Every row comes from one small tree of marks. The marks that hang from a mark follow it in brackets, in alphabetical order. Every link used is in the known rows. Which tree was each row made from?
Known rows
X[B[S U W[P]]]: [ 1.40  0.72  1.57 -5.35  1.08  0.22  0.52  0.17  0.74  1.62 -2.64 -3.23
  0.40  1.43  2.35  0.17 -1.75  5.03  1.37  1.10]
U[B[S]]: [-0.21  2.56  0.66 -2.35 -0.19  2.24  0.62  0.51  1.52  0.16 -1.09  0.05
  0.11 -0.04  2.70  1.43 -1.88  0.86  0.15 -1.36]
U[B[H S[L]]]: [-2.92  2.47  0.85  3.16 -2.22  0.66  3.17  0.05  1.89 -0.75 -1.13  0.36
  0.06 -0.07  3.49  0.49 -0.16  0.81  1.13 -1.23]
W[B[H S U] P]: [-2.11 -0.14  1.10  2.97  1.79 -0.05  5.62 -1.30  0.70  1.25 -0.18 -1.18
 -0.73  0.23  2.56 -0.64  0.52  3.20  2.98 -0.33]
X[B[H[D] W[P]]]: [ 2.43  1.83  1.14 -0.99 -1.07 -0.50 -3.32  0.54  0.35  1.67 -3.44  0.36
  0.58  4.75  3.13 -0.90 -0.97  5.48  3.11  2.80]
W[B[H] P[V]]: [ 1.43 -0.66 -0.29  4.43  1.10  0.11  1.33  0.07  1.10  0.22 -0.02  0.54
  0.40  2.62  3.15 -0.73  0.53  1.19 -0.33  1.21]
W[B[H[D] U] P]: [-1.79 -0.10  0.51  1.65  0.60 -2.31  2.84 -0.74  0.33  1.59 -0.82  0.52
 -0.35  1.61  2.78 -1.15  0.93  4.24  3.95  0.59]
S[B L]: [-3.10  3.67  0.30 -3.11  0.74 -1.80 -1.95  1.39  2.30 -3.73 -0.14 -0.71
  0.90  0.05  4.32  0.54 -0.03  0.74 -1.05 -0.78]
U[B]: [ 0.93  2.40  0.54 -2.20 -0.27  0.21 -1.57  0.94  1.10 -0.66 -1.00  0.10
  0.33  0.51  2.41  1.19 -2.17  0.92 -0.71 -0.63]
U[B[H S[L] W]]: [-3.99  1.96  1.17  3.78 -2.55  0.18  4.25  0.06  1.28 -0.33 -1.89 -0.65
  0.47  1.84  3.42  0.05 -1.22  1.67  0.79  0.42]
H[D]: [ 0.68  3.50  0.14 -5.05 -0.45  0.26 -5.03  1.81  1.38  0.05 -0.83  0.85
  1.25  1.60  2.92  0.91 -2.06  2.59  0.88 -0.17]
W[P]: [ 2.46  1.81  0.52 -3.53  2.22  0.39 -4.88 -0.29  0.95 -1.27 -1.02 -0.73
  0.63  2.09  2.78  0.83 -1.05  1.77 -0.08  0.38]
W[P[V]]: [ 2.69  0.17 -0.41 -2.75  1.44  1.14 -4.20  0.43  1.85 -0.70 -0.74 -0.45
  1.43  2.14  2.96  0.75 -1.20  0.75 -2.63  0.79]
W[B]: [ 1.64  2.75  0.36 -1.95  1.49 -0.36 -0.27  1.91  0.78 -0.88  0.56 -0.25
  0.33  1.11  2.81  0.45 -1.13  1.35  0.50 -0.25]
B[H[D] U]: [-2.96  1.76  1.05  0.53 -1.87 -1.24 -0.65  1.03  1.39  1.45 -0.36  0.14
  0.87 -0.11  2.61 -0.08 -1.73  4.43  1.86 -0.39]
X[B[U W]]: [ 1.55  2.04  1.52 -4.57 -0.63 -1.55 -0.99  2.50  0.82  0.86 -1.44 -3.01
  0.91  0.69  1.91  0.20 -3.07  5.08 -0.09  0.90]
W[B[H S U]]: [-3.46  1.34  1.13  3.30  0.19  0.10  6.14  0.64  0.95  1.28  0.80 -1.26
 -0.32 -1.11  2.41 -0.44 -0.48  3.29  2.28 -1.14]
X[B]: [ 4.88  3.81  0.82 -5.23 -0.02  0.33 -5.14  2.76  1.39 -0.52 -0.88 -0.60
  0.73  0.40  2.70  0.77 -2.05  3.15  0.15 -0.23]
V[P]: [ 2.35  6.23 -0.01 -3.72  0.63  0.67 -3.73  3.10  2.05 -1.24 -0.39 -1.31
  1.70  1.02  2.31  1.50 -1.86  0.67 -1.47 -0.22]
B[H S]: [-1.28  3.24  1.21  1.94 -0.36  2.41 -0.51  0.80  1.64  0.15  0.07 -0.14
  0.54  0.24  2.95  0.53 -1.93  2.33  0.72 -0.88]
U[B[W[P]]]: [ 0.91  0.40  0.85 -1.87  1.06 -0.39 -0.82 -0.96  0.10 -0.19 -2.89 -1.04
  0.23  3.73  2.50  0.56 -1.89  1.80 -0.21  1.78]

Which tree is each row?
[-4.24  1.51  0.91  3.38 -0.67 -1.35  6.96  0.72  1.50 -0.33  0.82 -1.33
 -0.09 -1.36  3.33 -0.50  1.08  2.41  2.52 -1.19] | W[B[H S[L] U]]
[-4.49  2.09  1.27  1.91 -1.60 -0.56  2.86  0.54  2.11 -0.49  0.28 -1.87
  0.62 -1.54  3.10  0.05 -0.47  2.66  0.98 -1.41] | B[H S[L] U]
[-0.01  3.55  1.46  0.93 -2.40  0.46  0.62  1.93  1.53 -0.11 -1.78 -1.20
  0.71  1.80  3.67 -0.33 -0.94  3.75  1.54  0.90] | X[B[H S[L] W]]
[ 2.04  3.08  1.66  1.15 -1.42 -0.16 -2.47  2.30  0.69  0.60 -1.66 -0.99
  0.62  2.74  2.48 -0.41 -2.60  4.56  0.57  1.48] | X[B[H W]]
[-0.72 -0.35 -0.01  1.75 -1.28  0.34 -2.00  0.00  1.11  1.54 -2.20  0.57
  1.75  5.18  3.41 -0.61 -1.40  3.18 -0.33  2.92] | B[H[D] W[P[V]]]
[-0.37 -1.08  0.04 -1.06  0.31  2.39  1.91 -0.76  1.28  1.08 -2.78 -0.93
  1.00  3.47  2.89  0.73 -1.72  0.64 -2.06  1.42] | U[B[S W[P[V]]]]
[-1.66  1.62  0.71 -2.08  1.24  0.13  4.66  1.14  1.08  0.72  0.76 -1.67
  0.11 -1.26  2.44  0.48 -0.97  2.35  1.49 -1.31] | W[B[S U]]
[-0.92 -0.43  1.13  3.17  1.70 -2.04  3.43 -0.88  0.30  0.57 -0.11 -1.19
 -0.61  0.93  2.41 -0.90  0.36  3.32  2.16  0.32] | W[B[H U] P]
[-1.14  2.73  0.78  3.47  0.39  1.54  3.32  0.91  0.96  0.52  0.46  0.24
 -0.13  0.64  2.96 -0.26 -0.44  2.06  2.09 -0.67] | W[B[H S]]
[-6.98  1.36  1.80  2.95 -0.24 -2.44  2.73  0.42  1.00 -0.09 -0.41 -2.25
  0.55  0.62  2.86 -0.75 -2.33  4.19 -0.64  0.60] | S[B[H U W]]
[-1.54  2.13  1.03 -1.99 -0.46  1.75  1.95  0.59  0.75  0.73 -2.06 -1.07
  0.58  1.95  2.49  1.12 -3.03  1.78 -0.36  0.29] | U[B[S W]]
[-5.54  2.93  1.14  3.39 -0.79 -2.34  0.51  0.84  1.46 -2.57 -0.80 -1.09
  0.85  2.11  4.32 -0.71 -0.64  2.23 -0.62  0.92] | S[B[H W] L]
[-3.05  3.62  0.42  0.35 -2.50  0.70 -0.33  1.02  2.06 -0.23 -0.88  1.17
  1.02  0.95  4.14  0.13  0.01  2.44  2.66 -0.66] | B[H[D] S[L]]
[-3.92  1.49  0.72  1.67 -1.12 -0.20  5.61  0.79  1.08  2.41  0.04  0.37
 -0.03 -0.23  3.05 -0.66 -0.30  4.05  4.12 -0.75] | W[B[H[D] S U]]
[-3.06  2.39  0.79 -3.56 -0.39 -0.47  1.30  1.06  2.22 -1.04  0.13 -2.46
  0.93 -1.80  2.95  0.96 -0.82  1.95  0.27 -1.62] | B[S[L] U]
[-7.56  2.11  0.64  0.81 -1.80 -3.75  1.68  0.68  2.32 -1.15 -0.38  0.03
  0.75 -0.66  4.28 -0.77  0.46  3.38  1.74 -0.81] | S[B[H[D] U] L]
[ 1.09  0.29  1.91  0.61 -0.18 -1.79  0.05  0.03  0.21  1.54 -2.44 -2.54
  0.18  2.25  2.13 -0.91 -1.66  5.92  1.50  1.90] | X[B[H U W[P]]]
[-3.72  2.04  0.96  1.93 -2.88  1.46  3.03  0.16  0.85  2.42 -2.61  1.21
  0.48  2.84  3.13  0.03 -2.32  3.28  2.35  0.83] | U[B[H[D] S W]]
[ 4.81  0.29  0.19 -3.90  0.29  0.58 -3.86  1.57  1.21  0.52 -2.36 -1.40
  1.59  3.94  2.92  0.15 -1.77  3.05 -2.02  2.53] | X[B[W[P[V]]]]
[ 2.63  4.23  0.70 -5.60 -0.80  0.90 -2.11  2.46  2.24 -1.35 -0.97 -0.95
  0.79 -0.13  3.76  0.79 -0.29  2.24  1.02 -0.88] | X[B[S[L]]]
[-0.77 -2.05  0.08  4.27  0.78 -1.40  3.90 -0.18  1.15  1.05  0.28 -0.91
  0.19  0.95  2.56 -1.00  0.45  2.34 -0.09  0.65] | W[B[H U] P[V]]
[-5.65  1.59  1.66  2.76 -1.83 -0.97  4.28  0.55  1.45  0.00 -0.65 -2.92
  1.00  0.32  3.13 -0.32 -1.58  3.50  0.68  0.21] | B[H S[L] U W]
[ 0.27  2.21  1.64 -5.08 -0.54  0.48  1.11  2.12  1.12  1.55 -1.54 -3.17
  0.88  0.04  2.18  0.44 -2.96  5.05  0.74  0.24] | X[B[S U W]]
[-4.15  1.84  1.18 -3.09 -0.64 -0.96  2.67  1.02  1.48 -0.56 -0.82 -3.57
  1.24  0.17  2.99  0.63 -1.78  2.78 -0.04  0.00] | B[S[L] U W]
[-0.67 -1.50  0.42 -2.13  0.83 -0.92 -0.38  0.12  1.04  0.70 -1.22 -3.00
  1.79  2.33  2.27  0.11 -2.20  2.76 -2.82  1.90] | B[U W[P[V]]]
[-4.67  2.80  1.37  3.21 -0.01 -0.91 -0.14  0.80  0.93 -1.09 -0.74 -0.71
  0.75  2.37  3.46 -0.53 -2.24  3.11 -0.76  1.08] | S[B[H W]]
[ 1.44  1.56  0.23 -2.49  3.20  1.52  1.32 -0.49  0.68 -0.13 -0.54 -0.45
 -0.23  1.81  3.14  0.28  0.52  1.43  2.05 -0.04] | W[B[S] P]
[ 2.62 -1.17  0.55 -3.96  0.06 -0.99 -0.90  1.18  1.23  1.28 -2.18 -2.90
  1.42  2.13  2.36 -0.11 -1.97  4.10 -1.71  2.12] | X[B[U W[P[V]]]]
[-2.37  3.34  0.94  2.13 -1.25  0.98  0.14  0.81  2.09 -1.35  0.02 -0.35
  0.81  0.05  3.64  0.42 -0.38  1.56  0.93 -0.97] | B[H S[L]]
